Every row comes from one small tree of marks. Brackets hold a mark, then the marks that hang from it, in the order of their numbers. Every link used is in the known rows. Which tree was each row made from?
Known rows
(Z_739 Z_669 (Z_879 (Z_636 Z_789))): [-2.00  0.59  2.53 -1.23  1.03  3.13 -0.71 -0.76 -0.31 -4.26  0.04 -3.88
  2.22  4.79  1.68  0.90 -0.91 -6.28 -3.17 -0.98 -1.31  2.01 -2.39 -0.98
 -3.52 -0.54]
(Z_789 (Z_739 Z_879)): [-1.23  1.88  2.42 -0.85  0.61  1.28  0.37 -0.76 -0.98 -3.96 -0.15 -1.58
  1.17  0.96 -0.65  1.51 -1.00 -2.86 -2.55 -1.73  0.20 -0.05 -0.99  0.41
 -4.90  0.34]
(Z_879 (Z_636 (Z_789 Z_739))): [-0.44  0.91  2.55 -2.21  0.47  1.37 -1.42 -0.92 -0.52 -4.31  0.59 -3.39
  1.98  0.35 -1.12  3.35 -1.98 -2.45 -2.63 -0.13 -0.70  2.99 -1.08 -1.11
 -6.24  0.87]
(Z_879 Z_636): [-0.43  0.27  3.44 -3.32 -0.19  0.07 -0.83 -0.09 -0.66 -2.87 -0.32 -0.82
  1.26  0.84 -0.42  1.01 -1.77 -3.63 -2.83 -0.15 -0.42  1.69 -0.97 -0.11
 -2.33  0.10]
(Z_879 (Z_636 Z_789) Z_739): [ 0.46 -0.77  2.80 -3.19  0.11 -0.37 -0.98 -0.88 -0.33 -3.93  0.58 -3.83
  1.24  1.12 -0.45  2.52 -2.57 -3.60 -3.13  0.25 -0.81  4.04 -0.71 -0.76
 -4.97  0.52]
(Z_789 (Z_636 Z_441) (Z_739 Z_669 Z_879)): [-2.82  2.66  4.83  0.73  1.43  4.15 -0.11 -1.81 -0.90 -3.52  0.56 -4.81
  3.33  1.74  0.90  1.92 -0.74 -2.25 -2.26 -2.50 -1.12  1.59 -3.44 -0.09
 -8.10  0.40]
(Z_789 (Z_739 Z_669)): [-1.76  2.23  2.55 -1.04  1.33  1.14 -0.68 -0.89 -1.17 -2.69  0.32 -1.86
  1.75  0.26  0.23  1.70 -0.50 -1.32 -2.40 -2.27 -0.51  1.12 -1.44  0.40
 -3.59 -0.28]
(Z_789 Z_636): [-0.24  1.05  2.88 -1.79  0.17  1.40 -0.86 -0.26 -1.18 -1.75 -0.45 -1.02
  1.35 -0.61 -1.05  1.00 -1.76 -0.29 -2.95 -0.98 -0.85  1.30 -1.32  0.06
 -3.07  0.13]
(Z_789 Z_636 (Z_739 Z_669)): [-1.99  2.76  4.44 -0.81  1.52  2.72 -1.15 -1.23 -1.25 -2.30  1.02 -2.50
  2.70 -0.69  0.09  2.60 -0.90  0.05 -2.58 -2.96 -1.19  1.52 -2.63  0.27
 -5.35 -0.29]
(Z_879 (Z_636 Z_441) (Z_739 Z_789)): [ 0.07 -0.64  3.49 -3.33 -0.33 -0.27 -0.08 -0.99 -0.62 -3.82 -0.06 -5.73
  1.45  0.36 -0.16  2.12 -2.51 -4.86 -3.24 -0.36  0.01  4.52 -0.43 -0.31
 -7.56  1.13]
(Z_636 Z_441 (Z_789 (Z_739 Z_669 Z_879))): [-2.09  1.77  0.98  1.27  1.45  3.48 -0.18 -1.65 -0.64 -4.48 -0.27 -5.97
  2.40  3.65  0.78  1.51 -0.64 -3.83 -2.20 -0.94 -0.95  2.49 -2.05 -0.89
 -7.55  0.82]
(Z_636 Z_441 Z_789 Z_879): [ 0.56 -0.26 -1.97  1.02 -0.06  1.13 -0.45 -0.54 -0.54 -3.53 -1.67 -4.86
  0.80  4.72 -0.65  0.51 -1.90 -3.72 -2.24  2.11 -1.29  3.34  0.39 -2.43
 -6.31  1.53]
(Z_441 (Z_739 Z_669 Z_879)): [-1.36 -0.03  2.32 -0.79  1.24  2.76 -0.16 -1.31 -1.10 -4.67 -0.48 -3.84
  1.80  3.25  1.63 -0.02 -0.40 -4.28 -3.01 -2.49 -0.33  1.66 -4.96  1.01
 -0.89 -0.61]
(Z_739 Z_669 (Z_789 (Z_636 Z_441 Z_879))): [-1.30  1.38  1.27  0.94  0.80  3.48 -0.56 -0.89 -1.05 -2.61 -0.74 -6.24
  2.28  3.53  1.06  1.07 -1.19 -3.95 -3.03 -1.37 -1.55  3.25 -1.10 -1.73
 -7.69  0.28]
(Z_879 (Z_636 Z_441 Z_789) (Z_739 Z_669)): [-0.97 -0.50  3.23 -1.88  0.71  0.98 -0.99 -1.60 -0.20 -3.87  0.59 -6.50
  2.39  2.99  1.24  2.01 -1.96 -4.48 -2.65  0.12 -1.44  5.32 -1.90 -1.18
 -6.55  0.59]
(Z_636 Z_789): [ 0.47  0.13 -1.04 -1.26  0.17  0.69 -0.87 -0.10 -0.86 -2.63 -1.33 -2.24
  0.47  1.07 -1.20  0.58 -1.60 -1.81 -2.88  0.59 -0.65  2.17  0.00 -0.72
 -2.61  0.60]
(Z_441 Z_636 Z_739): [ 0.82 -1.55  1.14 -2.57 -0.33  1.04 -1.11 -0.99 -1.64 -4.57 -1.02 -4.42
  1.72  0.77 -1.45  1.28 -2.34 -1.03 -3.17 -0.57  0.16  4.10 -4.00  0.76
 -1.08  0.95]
(Z_789 (Z_636 (Z_441 (Z_739 Z_879)))): [-0.38 -0.35  3.45 -0.37  0.27  3.67 -0.19 -1.71 -0.94 -4.69 -0.64 -5.61
  2.44  1.65 -0.07  0.83 -1.81 -2.52 -2.66 -1.00 -0.61  3.01 -5.31  0.38
 -5.41  1.03]
(Z_636 Z_441 Z_879): [ 0.03  0.16 -0.13  0.25 -0.21  0.19  0.07 -0.35 -0.74 -2.95 -1.61 -3.08
  0.72  3.83 -0.37 -0.01 -1.63 -3.73 -2.09  1.20 -0.77  2.14  0.20 -1.42
 -5.05  1.15]
(Z_879 (Z_636 (Z_441 (Z_739 Z_669)) Z_789)): [-0.73 -1.10  2.24 -1.40  0.89  3.19 -1.81 -1.81 -0.49 -5.03 -0.15 -7.49
  3.02  3.35  1.19  1.57 -1.64 -4.23 -2.62  0.23 -1.34  5.84 -5.21 -0.92
 -4.48  0.83]
(Z_739 Z_669 (Z_879 Z_636)): [-2.42  1.06  4.38 -1.93  0.83  2.13 -0.27 -0.60 -0.54 -3.73  0.14 -2.09
  2.15  3.99  1.97  0.37 -0.71 -6.36 -3.06 -1.88 -0.86  0.84 -2.65 -0.01
 -2.28 -0.86]

Write each row's tree
[-1.35 -0.63  2.83 -1.34  1.24  3.96 -1.10 -1.61 -0.45 -5.99  0.30 -6.12
  2.73  4.65  1.92  1.41 -1.10 -6.11 -3.26 -1.44 -1.13  3.66 -5.50 -0.42
 -2.95 -0.35]
(Z_441 (Z_739 Z_669 (Z_879 (Z_636 Z_789))))
[ 0.36  0.43  3.16 -2.51  0.23  0.92 -0.32 -0.75 -1.27 -2.48  0.17 -4.05
  1.13 -1.73 -0.86  2.37 -2.29 -1.44 -3.81 -2.19 -0.25  2.99 -0.36  0.27
 -6.27  0.30]
(Z_879 (Z_739 (Z_789 Z_636)))
[-2.06  0.44  2.35 -0.45  0.82  3.28 -0.55 -1.15 -0.17 -4.43 -0.36 -5.76
  2.63  5.45  1.75  0.60 -1.14 -6.65 -2.67  0.08 -1.41  3.14 -2.63 -1.38
 -5.64  0.35]
(Z_739 Z_669 (Z_879 (Z_636 Z_441 Z_789)))
[-0.48 -0.51 -0.33  0.49  0.83  2.88 -0.40 -1.41 -1.13 -4.68 -1.16 -7.93
  1.84  4.31  1.45  0.68 -0.99 -5.05 -2.92 -1.11 -0.73  4.48 -3.21 -1.05
 -5.59  0.57]
(Z_636 (Z_441 (Z_739 Z_669 Z_789)) Z_879)
[ 0.98 -1.62  0.28 -1.07 -0.28  1.21 -0.87 -1.01 -1.45 -5.28 -1.05 -5.16
  1.59  3.54 -0.91  1.47 -2.44 -2.69 -3.02 -0.08 -0.30  4.21 -3.43 -0.56
 -2.71  0.91]
(Z_441 (Z_636 Z_879) Z_739)
[-1.04  0.82  3.59 -1.15  0.83  2.08 -0.41 -1.46 -1.12 -2.47  0.25 -6.75
  2.26  0.05  0.83  1.87 -1.64 -2.28 -3.31 -2.29 -0.96  4.31 -1.71 -0.13
 -7.83  0.40]
(Z_879 (Z_739 Z_669 (Z_789 (Z_636 Z_441))))
[-2.29  1.09  3.31 -2.10  0.84  2.86 -0.08 -0.47 -0.77 -3.99 -0.16 -3.92
  2.01  3.55  1.94  0.73 -0.65 -7.35 -3.76 -2.64 -0.44  1.38 -1.83 -0.15
 -3.88 -0.82]
(Z_739 Z_669 Z_789 (Z_879 Z_636))
[-0.60  0.27  1.79  0.00  1.28  4.22 -1.12 -1.38 -1.37 -4.14 -0.09 -6.65
  2.34  2.75  1.26  1.90 -1.19 -3.55 -3.59 -2.89 -1.27  3.81 -3.99 -0.86
 -5.08 -0.39]
(Z_441 (Z_739 Z_669 (Z_789 (Z_636 Z_879))))
[ 1.17 -1.63 -1.73  0.82  0.21  2.04 -0.80 -1.41 -0.68 -5.26 -1.43 -6.99
  1.33  4.47 -0.42  1.08 -2.09 -3.31 -2.29  1.68 -1.05  4.95 -2.77 -1.87
 -5.73  1.65]
(Z_636 (Z_441 Z_739) Z_789 Z_879)
[-0.11 -0.50  1.33 -1.81 -0.24  1.13 -1.09 -0.64 -0.30 -3.54 -0.83 -4.41
  1.78  2.26 -0.63  1.23 -2.26 -3.95 -2.51  1.79 -1.00  4.00 -1.05 -1.54
 -5.66  1.40]
(Z_879 (Z_636 Z_441 Z_789))
[-1.35  1.87  0.61 -0.32  1.53  2.05 -1.16 -1.08 -0.97 -3.19  0.19 -3.69
  1.80  1.05 -0.03  2.22 -0.74 -1.34 -2.55 -1.33 -0.96  2.36 -1.24 -0.61
 -4.78  0.19]
(Z_636 (Z_789 (Z_739 Z_669)))
[-1.50 -0.22  2.06 -0.06  0.96  3.03  0.03 -1.66 -0.91 -4.83 -0.88 -5.70
  2.22  3.83  1.72 -0.28 -0.62 -4.52 -2.51 -1.42 -0.41  2.79 -5.10  0.59
 -3.09  0.31]
(Z_636 (Z_441 (Z_739 Z_669 Z_879)))
[-0.77  0.08  2.68  0.94  1.08  3.69 -1.10 -1.89 -0.98 -4.00 -0.21 -6.61
  2.94  3.87  1.29  1.22 -1.40 -2.56 -2.41 -1.03 -1.77  4.29 -5.05 -0.99
 -5.67  0.43]
(Z_789 (Z_636 (Z_441 (Z_739 Z_669)) Z_879))
[-0.71 -1.25  0.25 -0.47  0.89  3.99 -1.00 -1.66 -1.29 -5.96 -0.68 -7.43
  2.64  4.69  0.65  1.11 -1.49 -3.65 -3.51 -1.43 -0.69  4.49 -5.43 -0.06
 -2.39  0.27]
(Z_441 (Z_636 Z_789) (Z_739 Z_669 Z_879))
[-3.00  1.82  5.20 -0.79  1.12  2.73 -0.09 -1.65 -0.45 -4.77  0.77 -4.55
  3.24  3.35  1.58  1.92 -0.81 -5.35 -2.20 -1.71 -0.74  1.97 -3.26 -0.32
 -7.27  0.35]
(Z_789 (Z_739 Z_669 (Z_879 (Z_636 Z_441))))
[-1.94  2.39  3.45  1.46  1.31  3.21 -0.74 -1.64 -0.90 -3.17  0.55 -5.07
  3.07  2.83  0.66  2.54 -1.12 -1.80 -1.94 -1.44 -1.82  2.74 -2.27 -1.55
 -8.94  0.55]
(Z_789 (Z_636 Z_441 Z_879) (Z_739 Z_669))
[-1.48  0.59  3.15 -0.71  1.35  5.06 -0.51 -1.52 -1.41 -4.49 -0.10 -6.27
  2.62  1.72  1.46  1.30 -0.79 -3.89 -3.90 -3.88 -0.57  2.61 -5.21  0.61
 -4.25 -0.62]
(Z_441 (Z_739 Z_669 (Z_789 Z_636) Z_879))
[-1.34  0.28  5.28 -3.35  0.84 -0.13 -0.73 -1.02 -0.55 -3.15  1.14 -2.68
  1.89  1.56  1.45  1.76 -1.53 -4.08 -3.04 -1.74 -0.87  3.00 -1.85  0.24
 -3.24 -0.67]
(Z_879 Z_636 (Z_739 Z_669))
[ 0.13 -1.34 -1.00  0.22  0.77  3.12 -1.68 -1.47 -1.29 -5.56 -0.61 -7.70
  2.39  5.69  0.39  1.75 -1.86 -3.29 -3.19 -0.35 -1.36  5.56 -4.20 -1.55
 -3.26  0.41]
(Z_441 (Z_636 Z_789 Z_879) (Z_739 Z_669))
[ 0.39  0.41  3.30 -0.87  0.32  0.35 -0.30 -0.89 -0.82 -2.87  0.47 -2.93
  1.14  1.71 -0.34  2.18 -2.35 -2.14 -2.91 -1.02 -1.24  2.57 -0.55 -0.90
 -6.16  0.24]
(Z_789 (Z_636 (Z_879 Z_739)))
[-1.01  1.10 -0.20  0.73  1.02  2.63 -1.27 -1.28 -1.20 -4.65  0.11 -6.25
  2.50  4.63 -0.25  3.05 -1.66 -2.52 -2.73 -0.69 -1.38  4.03 -1.42 -2.02
 -6.57  0.64]
(Z_441 (Z_636 (Z_789 (Z_739 Z_669)) Z_879))
[-0.14 -0.91 -1.05  1.42  1.08  3.04 -1.03 -1.71 -0.71 -4.94 -0.99 -7.79
  2.03  5.74  1.19  0.83 -1.28 -4.02 -2.34  0.50 -1.59  5.15 -3.74 -1.84
 -5.21  0.92]
(Z_636 (Z_441 (Z_739 Z_669)) Z_789 Z_879)
[ 1.00 -1.44 -0.78 -0.67  0.15  1.80 -1.03 -1.37 -0.87 -4.57 -1.47 -6.33
  1.41  1.55 -0.91  0.87 -2.00 -1.78 -2.47  1.16 -0.51  4.93 -3.31 -0.51
 -4.21  1.70]
(Z_636 (Z_441 Z_739) Z_789)
[-0.02 -0.66  0.01 -0.21  0.70  1.14 -0.83 -1.20 -1.02 -4.36  0.05 -6.67
  1.75  5.39  0.45  2.22 -2.21 -3.66 -3.22 -0.35 -1.48  5.09 -1.06 -1.75
 -5.23  0.27]
(Z_441 (Z_636 Z_789 (Z_879 (Z_739 Z_669))))
[ 0.65 -1.08  0.19  0.08  0.01  1.12 -0.28 -1.21 -0.89 -4.67 -1.33 -5.28
  1.23  3.62 -0.15  0.51 -1.82 -3.50 -2.17  0.72 -0.57  3.69 -3.00 -0.83
 -4.54  1.28]
(Z_636 (Z_441 Z_739) Z_879)
[-0.82  1.86  3.82 -0.65  0.38  2.07 -0.72 -1.30 -1.04 -2.67  0.13 -3.53
  2.44 -1.43 -1.45  2.58 -1.88  0.45 -2.05 -0.79 -0.69  2.47 -1.93 -0.27
 -8.12  1.40]
(Z_789 (Z_636 Z_441) Z_739)
[-1.78  1.46  3.17 -1.62  1.36  2.33 -1.60 -1.23 -0.54 -4.05  1.07 -4.08
  2.67  1.64  0.50  3.15 -1.22 -3.05 -2.66 -1.20 -1.22  3.23 -2.23 -1.03
 -5.59  0.05]
(Z_879 (Z_636 (Z_789 (Z_739 Z_669))))
[-0.72  0.59  1.77 -2.18  0.92  0.39 -0.03 -0.74 -1.19 -2.66 -0.03 -4.30
  0.84  0.45  0.90  1.27 -1.07 -3.53 -3.59 -2.64 -0.17  2.74 -0.32  0.44
 -3.96 -0.46]
(Z_879 (Z_739 Z_669 Z_789))
[ 0.02 -1.33 -0.13 -1.27  0.72  2.93 -1.84 -1.49 -1.47 -4.93 -0.63 -6.98
  2.51  2.74 -0.09  1.54 -1.80 -1.57 -3.36 -0.81 -0.82  5.50 -4.82 -0.20
 -1.78  0.53]
(Z_441 (Z_636 Z_789) (Z_739 Z_669))
[-1.26 -0.83  4.13 -2.14  0.67  2.22 -1.22 -1.62 -0.69 -4.48 -0.03 -5.60
  2.96  2.58  1.47  1.00 -1.36 -4.05 -2.48 -0.69 -0.88  4.55 -5.35  0.10
 -3.25  0.38]
(Z_879 (Z_636 (Z_441 (Z_739 Z_669))))
[-1.01  0.39  2.68 -2.64 -0.04  1.86  0.24 -0.16 -0.71 -4.23 -0.61 -3.13
  1.28  2.20  0.31  0.99 -1.51 -6.77 -3.73 -1.51  0.12  1.21 -0.75 -0.20
 -4.49 -0.14]
(Z_739 Z_789 (Z_879 Z_636))
[-0.90  1.00  3.86 -0.30  1.17  1.39 -0.52 -1.21 -0.86 -2.65  0.95 -3.68
  1.88  2.88  1.28  1.96 -1.55 -2.80 -2.93 -2.08 -1.80  2.69 -1.58 -0.88
 -5.61 -0.64]
(Z_789 (Z_636 (Z_879 (Z_739 Z_669))))
[-0.56  0.45  0.90 -0.70  0.94  0.55  0.15 -0.77 -1.01 -3.27 -0.05 -5.02
  0.76  3.40  1.37  1.45 -1.15 -5.13 -3.43 -2.18 -0.71  2.91  0.41 -0.88
 -5.45 -0.44]
(Z_636 (Z_879 (Z_739 Z_669 Z_789)))
[-0.82  0.26  1.86  0.22  0.78  0.12  0.14 -1.27 -0.61 -3.18 -0.14 -5.02
  1.35  4.42  1.47  0.76 -1.37 -4.45 -2.25 -0.41 -1.20  3.37 -0.78 -1.05
 -6.02  0.43]
(Z_636 Z_441 (Z_879 (Z_739 Z_669)))
[-0.31 -0.19 -0.06  0.95  0.96  0.93 -0.32 -1.45 -0.44 -3.74 -0.26 -6.84
  1.44  5.29  1.18  1.29 -1.59 -4.41 -2.38  0.52 -1.67  4.63 -0.56 -2.13
 -7.15  0.73]
(Z_636 Z_441 Z_789 (Z_879 (Z_739 Z_669)))
[-0.50 -0.98  4.16 -2.72  0.19  2.02 -0.38 -1.16 -0.65 -5.67 -0.08 -3.53
  1.94  2.52  0.56  1.10 -1.69 -5.31 -3.09 -1.22 -0.06  2.32 -4.74  0.53
 -2.44  0.11]
(Z_441 (Z_739 (Z_879 Z_636)))
[-1.03 -0.68  1.13 -1.31  0.66  3.92 -0.39 -1.38 -1.74 -5.68 -0.88 -7.50
  2.43  3.33  0.90  1.01 -1.23 -4.75 -4.09 -3.02  0.25  3.81 -4.78  0.74
 -2.87 -0.02]
(Z_441 Z_636 (Z_739 Z_669 Z_789 Z_879))
[-0.19  0.14  0.11  0.16  1.17  0.75 -0.49 -1.05 -0.60 -3.54  0.18 -4.89
  0.95  4.67  1.16  1.59 -1.42 -4.24 -2.85 -0.52 -1.62  3.53 -0.45 -1.67
 -4.94 -0.21]
(Z_636 Z_789 (Z_879 (Z_739 Z_669)))
[-2.17  1.67  2.62  0.23  0.89  4.36  0.05 -1.06 -1.06 -2.94 -0.75 -5.95
  2.55  2.56  1.36  0.44 -0.83 -4.52 -3.36 -2.42 -0.90  2.16 -2.36 -0.28
 -6.87  0.07]
(Z_739 Z_669 (Z_789 (Z_636 Z_441)) Z_879)
[-1.40 -0.10  5.15 -2.59  0.60  0.17 -0.45 -1.39 -0.40 -3.27  0.76 -4.62
  2.33  2.21  1.49  1.52 -1.71 -4.48 -2.55 -0.69 -0.98  4.11 -2.13 -0.17
 -5.37  0.27]
(Z_879 (Z_636 Z_441) (Z_739 Z_669))
[ 0.80 -0.74 -1.86 -0.15 -0.34  1.17 -1.00 -0.29 -1.12 -4.09 -1.38 -4.75
  1.18  4.67 -1.43  1.45 -2.52 -2.92 -3.08  1.28 -1.03  3.74 -0.09 -2.13
 -4.31  1.07]
(Z_441 (Z_636 Z_789 Z_879))
[-0.69  0.03  1.87 -1.82  0.18  1.95 -0.48 -0.45 -0.29 -4.52 -0.41 -3.08
  1.47  3.60  0.04  1.10 -1.73 -5.68 -3.16  0.17 -0.74  1.88 -1.36 -0.98
 -4.08  0.27]
(Z_739 (Z_879 (Z_636 Z_789)))
[-1.07 -0.76  2.98 -2.26  0.63  2.98 -1.12 -1.56 -0.92 -4.78 -0.34 -7.49
  2.84  1.92  1.44  1.43 -1.36 -5.12 -3.21 -1.45 -0.45  5.13 -4.60 -0.10
 -4.89  0.44]
(Z_879 (Z_636 (Z_441 (Z_739 Z_669 Z_789))))
[ 0.15 -0.45  3.61 -4.09 -0.11 -0.36 -0.27 -0.61 -0.79 -3.64  0.33 -3.92
  1.04 -0.17 -0.21  2.40 -2.30 -4.57 -3.71 -1.40  0.09  3.37 -0.16  0.06
 -5.39  0.22]
(Z_879 Z_636 (Z_739 Z_789))
